Each row was made from one small tree. The marks that hang from a mark follow it in brackets, in alphabetical order. Every link used is in the known rows. Write each row's tree.
Known rows:
folo{favo{sozor{dekun}} pufa}: [ 2.22  0.81  0.81 -1.76 -0.21  0.59  2.86 -1.74 -0.56  0.26  0.02 -2.03
  0.20 -1.06 -0.23 -2.03 -3.50 -1.11  1.50  0.40  1.86  0.37  1.52  1.45]
vozul{menif{folo} varafa}: [ 0.75 -0.06 -2.87  1.31 -2.92 -0.02  0.72  0.13 -0.19  1.71 -0.31 -0.80
  4.28  1.15 -1.33  0.08  1.55  1.50 -0.84  1.09  1.07 -1.74 -2.51  0.09]
vozul{varafa{dekun menif}}: [ 0.18  2.38 -1.23  2.01 -3.37  1.64  3.12 -0.68 -0.93  2.16  1.67 -0.84
  4.80  0.09 -0.60  1.58  1.53 -1.21  0.06  0.57  0.70 -1.09  0.50  0.65]
favo{sozor{dekun{menif varafa}}}: [ 2.53 -0.33 -1.10 -0.50  0.16  1.19  0.73 -1.96 -1.03  3.10  3.13 -2.30
  2.01 -0.16 -1.43 -0.92 -4.28 -0.76  0.81 -1.15 -0.02 -0.65  2.19  3.92]
menif{folo{favo pufa}}: [ 2.40 -0.17 -0.90  0.77 -0.35 -0.24  1.99 -0.99 -1.05 -0.56 -1.87 -0.88
 -0.65 -0.22  0.75 -0.92  0.22  0.41  1.41  1.60  1.27  0.13 -0.66  0.35]
dekun{favo menif{pufa}}: [ 0.80 -1.25 -0.15  0.79 -3.29  0.08  0.53 -2.94 -2.30  1.45  2.80 -1.09
  3.34  1.58 -1.86  1.31 -1.12  0.32 -0.59 -1.12 -0.81 -2.80  0.32  1.32]
varafa{dekun{favo} menif{folo pufa}}: [ 0.98 -0.26 -2.46  2.29 -2.37  0.71  2.11 -2.99 -1.43  0.92  1.80 -0.86
  4.03  1.53 -1.74  3.16  3.76  0.56 -0.97  0.63 -0.20 -1.01  3.40  1.67]
dekun{favo menif}: [ 0.58 -0.89 -0.27  1.50 -1.81  0.31 -0.07 -1.21 -1.70  1.82  3.49 -0.88
  2.47  1.17 -0.62  0.35 -1.42 -0.22  0.13 -0.10 -1.01 -1.69 -0.68  1.86]
favo{sozor{dekun{varafa{vozul}}}}: [ 1.12  2.17 -1.52 -0.47  1.32  0.92 -0.73 -1.88  0.63  2.19  2.84 -2.46
  4.07 -0.88 -0.70 -0.31 -4.71  0.63 -1.03 -0.83  0.29  0.09  2.42  2.64]
menif{folo pufa}: [ 1.60 -1.23 -1.47  0.93 -2.24 -0.40  1.41 -2.19 -0.89 -0.67 -0.54 -1.15
  1.24  1.18 -1.66  1.04  1.76  1.34 -0.38  1.42 -0.50 -0.80  1.38  0.22]
sozor{dekun{favo varafa}}: [ 0.88 -1.07 -0.11  0.66  1.82  1.48 -2.79 -1.24  0.13  2.14  4.26 -1.34
  1.97  0.79 -0.34  0.14 -0.69  1.02  1.97 -2.76 -1.82 -0.76  1.70  2.59]
dekun{favo{sozor} menif{pufa} varafa}: [ 1.72 -0.38 -1.66 -0.55 -2.28  1.24  1.05 -3.45 -2.67  1.93  4.35 -2.43
  4.54  0.06 -2.34  1.95 -1.60  0.76 -2.07 -2.28 -0.18 -3.17  2.57  2.55]
menif{folo{favo} pufa}: [ 1.63 -0.42 -1.34  0.50 -2.62 -0.77  1.10 -1.65 -1.66 -1.38 -1.74 -0.62
 -0.85  1.07 -0.42  1.24  0.64  1.09 -0.15  1.27  0.21 -0.96  0.28  1.85]
dekun{varafa{vozul}}: [ 0.49  2.02 -1.88  1.31  0.10  0.23 -1.30 -1.00  0.01  1.72  1.98 -1.28
  3.43 -0.27  0.17  0.47 -3.27  1.12 -0.54 -0.66 -0.32 -0.88 -0.38  1.35]
sozor{dekun{menif}}: [ 1.53 -1.11  0.29  0.66 -0.92  0.09  0.11 -1.28 -0.67  2.60  1.62 -0.96
  0.80  1.32 -1.10 -1.57 -3.67 -1.08  2.46 -0.03 -0.63 -0.28  0.04  2.70]
sozor{dekun{menif varafa}}: [ 2.15 -1.20 -0.67  0.78  0.29  0.83 -1.21 -1.52 -0.79  3.62  2.61 -1.15
  1.07  0.93 -0.83 -1.11 -3.73 -0.44  2.80 -1.99 -0.92 -0.98  0.44  3.64]
sozor{dekun{favo varafa{menif}}}: [ 0.90 -0.47 -0.44  1.54  1.73  1.61 -1.63 -2.15  0.03  3.16  4.40 -1.85
  0.93  1.30 -0.32  0.90 -1.92 -0.18  1.50 -3.02 -1.63 -0.60  1.74  3.63]
menif{folo{pufa}}: [ 2.26 -0.94 -1.09  1.18  0.07  0.18  2.37 -1.53 -0.26  0.17 -0.65 -1.40
  1.35 -0.14 -0.45 -1.16  1.34  0.64  1.19  1.70  0.57  0.11  0.36 -1.23]
menif{pufa}: [ 0.79 -0.38 -0.10  0.19 -3.14 -0.24  1.57 -2.02 -1.09 -0.17  0.29 -1.23
  1.42  0.83 -1.84  0.89 -0.45  0.33  0.14  0.34 -0.55 -1.69  0.72  0.03]
dekun{menif{folo pufa} varafa}: [ 2.88 -1.69 -2.85  1.29 -1.67  0.25  0.33 -2.80 -2.11  1.79  0.88 -1.27
  2.04  1.11 -1.72  1.06 -0.28  1.31  0.07 -0.85 -0.35 -2.18  0.93  2.43]
varafa{menif{folo}}: [ 1.38 -0.16 -1.98  2.48 -0.59 -0.06  1.82 -1.48 -0.51  0.81  0.21 -1.44
 -0.75  1.30 -0.31  0.80  0.10 -0.43 -0.14  2.07 -0.55  0.48  0.36  1.87]
varafa{dekun}: [ 0.59  0.54 -0.98  1.16 -2.38  0.40  2.10 -0.06 -0.64  0.67  0.91 -0.16
  2.86  0.11 -1.05  0.49  1.10 -0.52  1.68  1.80 -0.15 -0.06  1.24  0.81]
dekun{favo{sozor} menif varafa{vozul}}: [ 0.70  1.93 -2.36  0.59 -0.30  0.98 -0.57 -2.34 -1.58  2.84  5.15 -2.29
  6.24 -0.72 -0.53  1.16 -4.30  0.73 -3.16 -1.27  0.25 -1.97  0.94  3.03]
sozor{dekun}: [ 0.90 -0.61  0.63  0.42 -0.08  0.27 -0.12 -0.80  0.46  1.15  1.21 -1.11
  0.33  0.95 -0.82 -1.13 -1.84 -0.42  2.43  0.20 -1.02  0.40  0.84  1.57]
dekun{favo varafa}: [ 0.63 -0.49 -0.84  1.25  0.29  1.20 -1.66 -0.82 -0.76  1.22  3.95 -1.31
  2.11  0.22 -0.22  1.19  0.17  1.11  0.43 -1.71 -1.61 -1.59  0.68  1.57]
menif{folo{favo{sozor}} pufa}: [ 1.91  0.39 -1.85 -0.82 -2.94 -0.35  2.87 -2.12 -1.95 -1.86 -1.23 -1.71
  0.05 -0.03 -1.12  1.39  0.14  0.75 -1.96  2.15  1.08 -0.54  2.15  2.20]

Write each row's tree:
[ 0.91  0.92 -1.83  2.51 -1.59  1.06  1.84 -1.20 -0.65  1.35  0.68 -1.62
  2.25  0.82  0.00  1.26  1.86  0.13 -1.01  1.10  0.06 -0.55 -0.46  0.77]	vozul{varafa{menif{folo}}}
[ 0.96 -1.50  0.59  0.93 -0.31  0.60 -1.14 -1.65 -0.82  2.74  3.75 -1.08
  2.23  1.76 -0.83 -0.73 -2.37 -0.37  1.81 -1.11 -1.17 -0.83  0.34  2.80]	sozor{dekun{favo menif}}
[ 0.86  0.01 -2.33  2.39 -2.50  1.75  0.73 -0.84 -2.02  2.27  3.11 -0.21
  7.43  0.60 -0.43  1.39  4.55  1.05 -0.49  0.45  0.39 -1.59  0.77  1.16]	vozul{varafa{dekun{favo menif{folo}}}}
[ 2.81  0.77 -3.03  1.93  0.94  0.34  0.24 -2.67 -0.92  3.15  0.96 -1.64
  4.75 -0.39  0.05 -1.03 -2.93  1.21 -0.24 -0.53  1.36 -1.06 -0.66  0.87]	dekun{menif{folo{pufa}} varafa{vozul}}
[ 1.16  1.00 -4.55  1.66 -0.27 -0.94 -1.65 -0.66  0.49  2.75  0.26 -0.98
  4.38  0.82 -0.92  0.29 -2.55  2.24 -1.41  0.11  0.84 -1.28 -1.79  2.11]	dekun{varafa{vozul{menif{folo}}}}
[ 2.96 -1.40 -1.44  1.51 -0.78 -0.01  2.55 -2.08 -1.41  1.68 -0.21 -1.28
  1.81  0.34 -0.69 -1.56 -0.50 -0.14  1.18  1.39  0.86 -0.50 -0.48 -0.06]	dekun{menif{folo{pufa}}}
[ 0.70  0.90 -1.83  1.21 -1.73  0.45 -1.86 -3.50 -1.85  2.87  4.00 -1.44
  6.19  0.80 -1.13  1.87 -3.42  1.67 -2.09 -3.00 -0.27 -3.51  0.21  2.23]	dekun{favo menif{pufa} varafa{vozul}}
[ 0.51  2.76 -2.13  2.20  0.04  0.36 -0.29 -1.96 -0.14  2.78  2.22 -1.77
  2.36  0.17  0.15  1.20 -4.39 -0.10 -1.20 -0.92 -0.24 -0.88 -0.39  2.54]	dekun{varafa{menif vozul}}
[ 0.90 -0.10 -0.78  0.26 -1.91  0.68  1.86 -1.75 -1.94  1.37  3.96 -2.00
  3.22  0.05 -1.22  0.56 -1.93 -0.65 -1.77  0.59 -0.24 -1.37  1.06  2.11]	dekun{favo{sozor} menif}
[-0.01  1.52 -2.24  0.26 -4.10 -1.66  0.28 -1.99 -0.11  1.79 -0.37 -0.94
  5.23  1.25 -2.67  0.65 -4.37  1.15 -1.96  0.07  1.26 -2.75 -1.89  0.31]	varafa{vozul{menif{pufa}}}
[ 2.16  1.91 -3.08  2.38  1.71  0.59  0.99 -3.02  0.08  2.70  0.70 -2.20
  3.21 -0.34  0.44  0.10 -2.31  0.70 -0.87 -0.48  1.20 -0.44  0.20  0.76]	dekun{varafa{menif{folo{pufa}} vozul}}
[ 2.83  0.34  0.52 -1.52 -0.95  0.40  3.01 -2.31 -1.61  1.78  0.39 -2.02
  0.67 -0.71 -0.50 -2.37 -5.33 -1.85  1.52 -0.02  2.16 -0.26  0.66  2.54]	folo{favo{sozor{dekun{menif}}} pufa}
[ 1.63  0.14 -3.20  1.49  0.95  1.58  1.14 -2.39 -0.99  1.37  3.74 -2.76
  1.73  0.05 -0.63  2.34  0.85  0.62 -2.45 -0.23 -0.57 -0.49  2.91  3.21]	dekun{favo{sozor} varafa{menif{folo}}}
[-0.12  3.23 -2.10  2.42 -2.07  0.01  2.09 -1.43 -0.15  2.28  1.32 -0.72
  4.54  0.25 -0.44  1.25 -2.34 -1.09 -0.94  1.51  0.76 -0.02  0.68  1.83]	varafa{dekun menif vozul}
[ 0.85  2.05 -3.49  2.34 -2.54 -0.34  2.45 -3.18 -0.65  1.42 -0.16 -0.86
  5.22  0.94 -1.46  2.36  0.30  0.45 -2.02  1.77  1.12 -0.35  2.37  1.44]	varafa{dekun menif{folo pufa} vozul}
[ 0.25  0.99 -1.18  0.08 -1.96  1.27  2.60 -0.85 -1.07  0.28  3.46 -1.26
  5.04 -0.79 -1.49  1.49  1.89 -0.24 -1.09  1.47  0.17 -0.40  3.53  1.10]	varafa{dekun{favo{sozor}}}
[ 0.63  2.43 -3.55  3.03 -0.99 -0.10  1.84 -1.65  0.00  1.90  0.38 -0.70
  4.29  0.69 -0.24  1.42 -0.16 -0.11 -1.39  2.62  0.94  0.82  1.29  2.02]	varafa{dekun menif{folo} vozul}
[ 0.78  1.46 -1.04  0.75  1.62  0.54 -2.57 -1.36  0.87  2.62  2.37 -1.40
  3.17  0.33 -0.11 -0.53 -4.14  1.00  0.99 -1.60 -0.49 -0.20  0.72  2.40]	sozor{dekun{varafa{vozul}}}
[ 1.15  1.40 -1.67  1.38 -3.68  0.52  2.13 -2.29 -2.05  0.18 -0.96 -1.23
  1.13  1.05  0.00  2.43  1.12  0.46 -1.54  0.11  1.10 -1.87 -0.50  1.84]	vozul{varafa{menif{folo{favo} pufa}}}
[ 0.37  1.74 -3.13  1.04 -1.24 -0.73 -1.46 -0.54  0.33  3.10  1.06 -1.01
  4.49  0.50 -1.30  0.10 -4.78  1.25 -0.94 -0.90  0.78 -2.22 -2.51  1.82]	dekun{varafa{vozul{menif}}}
[ 2.12  0.14  0.03 -1.81 -3.33 -0.13  2.12 -2.91 -2.27  1.04  0.43 -1.71
  0.63  0.61 -1.66 -0.20 -4.92 -1.08  0.14 -0.22  1.15 -1.31  1.69  4.05]	folo{favo{sozor{dekun{menif{pufa}}}}}
[ 1.87  1.63 -1.18  1.57 -1.31  1.02  2.87 -1.72 -1.39  0.91 -1.14 -1.47
  1.29 -0.20  1.28  0.17  0.71 -0.20 -0.05  0.38  2.09 -0.86 -1.44  0.36]	vozul{varafa{menif{folo{favo pufa}}}}
[-0.31  1.82 -2.36 -0.17 -4.25  1.44  2.56 -0.08 -0.86  2.16  3.11 -1.16
  9.14 -0.51 -2.34  1.49  2.04  0.46 -2.26  0.24  1.93 -2.48  0.53  0.46]	vozul{menif varafa{dekun{favo{sozor}}}}
[ 1.49 -1.45 -2.94  0.48 -3.60 -1.36  1.30 -1.67 -0.53  0.79 -1.37 -0.86
  2.38  1.95 -2.97  0.64  0.05  1.51 -0.56  1.10  0.69 -2.01 -0.70  0.65]	vozul{menif{folo pufa}}
[-0.47  1.28 -0.62  1.40 -2.73  1.97  0.77 -0.06 -0.97  1.25  3.58 -0.38
  7.19 -0.20 -0.47  1.65  4.08  0.73 -0.14 -0.30 -0.05 -1.72  1.00 -0.23]	vozul{varafa{dekun{favo}}}
[ 1.06  0.62 -1.54  0.07 -1.65  1.54  1.89 -3.83 -1.72  1.37  4.03 -3.03
  3.05  0.10 -1.95  3.06 -1.09  0.12 -2.67 -2.17 -0.47 -2.47  3.41  2.38]	dekun{favo{sozor} varafa{menif{pufa}}}
[ 0.37  2.02 -1.18  1.37 -4.89  1.35  3.65 -2.35 -1.52  1.77  1.11 -0.97
  5.80  0.42 -1.78  2.44  1.86 -0.62 -0.59 -0.32  0.96 -2.29  1.65  0.26]	vozul{varafa{dekun menif{pufa}}}
[ 1.71 -0.11 -2.25  0.92 -2.21  0.27  2.20 -0.83 -0.21  2.06 -0.94 -1.29
  5.43  0.21 -1.33 -1.12  1.45  1.30 -0.01  0.48  2.25 -1.97 -2.40 -1.89]	vozul{menif{folo{pufa}} varafa}
[ 3.28  0.17 -1.69 -0.29 -1.33 -0.01  4.08 -2.05 -2.41  0.43 -0.85 -1.81
  0.65 -0.84 -0.06 -1.14 -2.13 -0.72 -0.46  2.09  2.47 -0.35  0.17  1.90]	dekun{menif{folo{favo{sozor} pufa}}}
[ 0.90  0.41 -1.26 -0.12  0.12  1.62  0.30 -1.32 -0.95  0.80  4.46 -2.34
  3.04 -0.77 -0.79  1.43 -0.35  0.78 -1.44 -0.98 -0.77 -1.24  2.35  1.89]	dekun{favo{sozor} varafa}
[ 0.85  0.95 -1.68  0.83  0.00  1.70  1.37 -2.24 -1.16  1.76  4.67 -2.81
  1.98 -0.20 -0.82  2.17 -1.39 -0.43 -1.98 -1.28 -0.72 -1.21  2.35  3.00]	dekun{favo{sozor} varafa{menif}}
[ 1.58 -0.02 -0.66  1.26  1.05  1.14 -0.39 -1.87  0.19  3.13  2.38 -1.80
 -0.42  1.08 -0.54  0.10 -3.26 -0.90  2.13 -1.97 -1.05 -0.15  1.31  3.50]	sozor{dekun{varafa{menif}}}
[ 2.77  0.80 -0.17 -1.76  1.06  1.28  1.51 -1.88 -0.65  1.17  0.87 -2.35
  0.53 -1.56 -0.03 -1.49 -3.58 -0.38  1.86 -1.60  1.58 -0.26  2.03  2.36]	folo{favo{sozor{dekun{varafa}}} pufa}
[ 1.84  0.11 -0.76 -0.84  0.87  1.34  0.40 -1.43  0.03  1.63  2.69 -2.34
  1.50 -0.55 -1.25 -0.45 -2.43  0.02  0.86 -0.88 -0.41  0.05  3.03  2.72]	favo{sozor{dekun{varafa}}}
[ 0.26  1.06 -2.18  0.14 -6.23  0.29  2.45 -1.02 -0.94  2.14 -0.05 -0.20
  7.83  0.68 -3.23  1.37  1.62  0.72 -0.33 -0.34  1.94 -3.56 -0.58 -0.43]	vozul{menif{pufa} varafa{dekun}}
[ 0.08  2.46 -1.15  1.44 -2.75 -0.59  1.52 -3.38 -0.60  1.40  0.78 -1.69
  3.01  0.96 -1.22  1.70 -3.96 -0.21 -2.24  0.12  0.30 -1.48  0.20  1.00]	varafa{menif{pufa} vozul}
[ 1.65 -1.43 -2.50  1.67 -3.14  0.41  1.42 -2.64 -2.34  1.36  2.05 -0.24
  5.41  1.44 -2.05  1.91  3.14  1.02 -0.40  0.50  0.03 -1.73  2.54  1.78]	varafa{dekun{favo menif{folo pufa}}}
[ 0.06  0.80 -1.08  2.25 -1.79  0.93  1.87 -1.30 -0.87  1.79  3.18 -0.73
  3.17  0.82 -0.82  1.99  1.12 -1.12  0.22  0.43 -0.48 -0.66  1.75  1.94]	varafa{dekun{favo} menif}
[ 0.56 -0.30 -1.11  1.66 -2.51  0.68  0.99 -0.91 -1.91  2.26  3.43 -0.15
  4.68  0.78 -1.13  0.87  0.53 -0.57  0.91  0.36 -0.30 -1.35  0.87  2.03]	varafa{dekun{favo menif}}
[-0.41  3.02 -1.88  0.38 -1.55  0.77  1.54 -1.35 -0.47  0.78  3.70 -1.32
  7.71 -1.04 -0.90  1.54 -0.36  0.55 -2.88  1.49  0.86 -0.24  2.85  1.01]	varafa{dekun{favo{sozor}} vozul}
[ 1.41  0.59 -1.80  2.07 -1.06 -0.47  1.51 -1.01 -1.25  0.11 -0.92 -0.87
 -2.73  1.21  0.88  1.11 -1.00 -0.74  0.04  2.00  0.20  0.44 -0.72  3.52]	varafa{menif{folo{favo}}}
[ 2.73 -0.55 -0.99 -1.24 -1.62  0.98  1.24 -3.54 -1.59  2.68  2.70 -2.40
  2.93  0.29 -2.75  0.08 -3.89 -0.13  0.19 -2.13  0.19 -1.90  3.21  3.41]	favo{sozor{dekun{menif{pufa} varafa}}}
[ 0.92  0.78 -2.33 -0.22 -1.38 -0.63 -2.18 -2.51  0.70  3.66  0.94 -1.26
  5.35  1.42 -2.59 -0.01 -5.45  1.61 -0.11 -2.81  0.89 -2.59 -0.39  2.25]	sozor{dekun{varafa{vozul{menif{pufa}}}}}
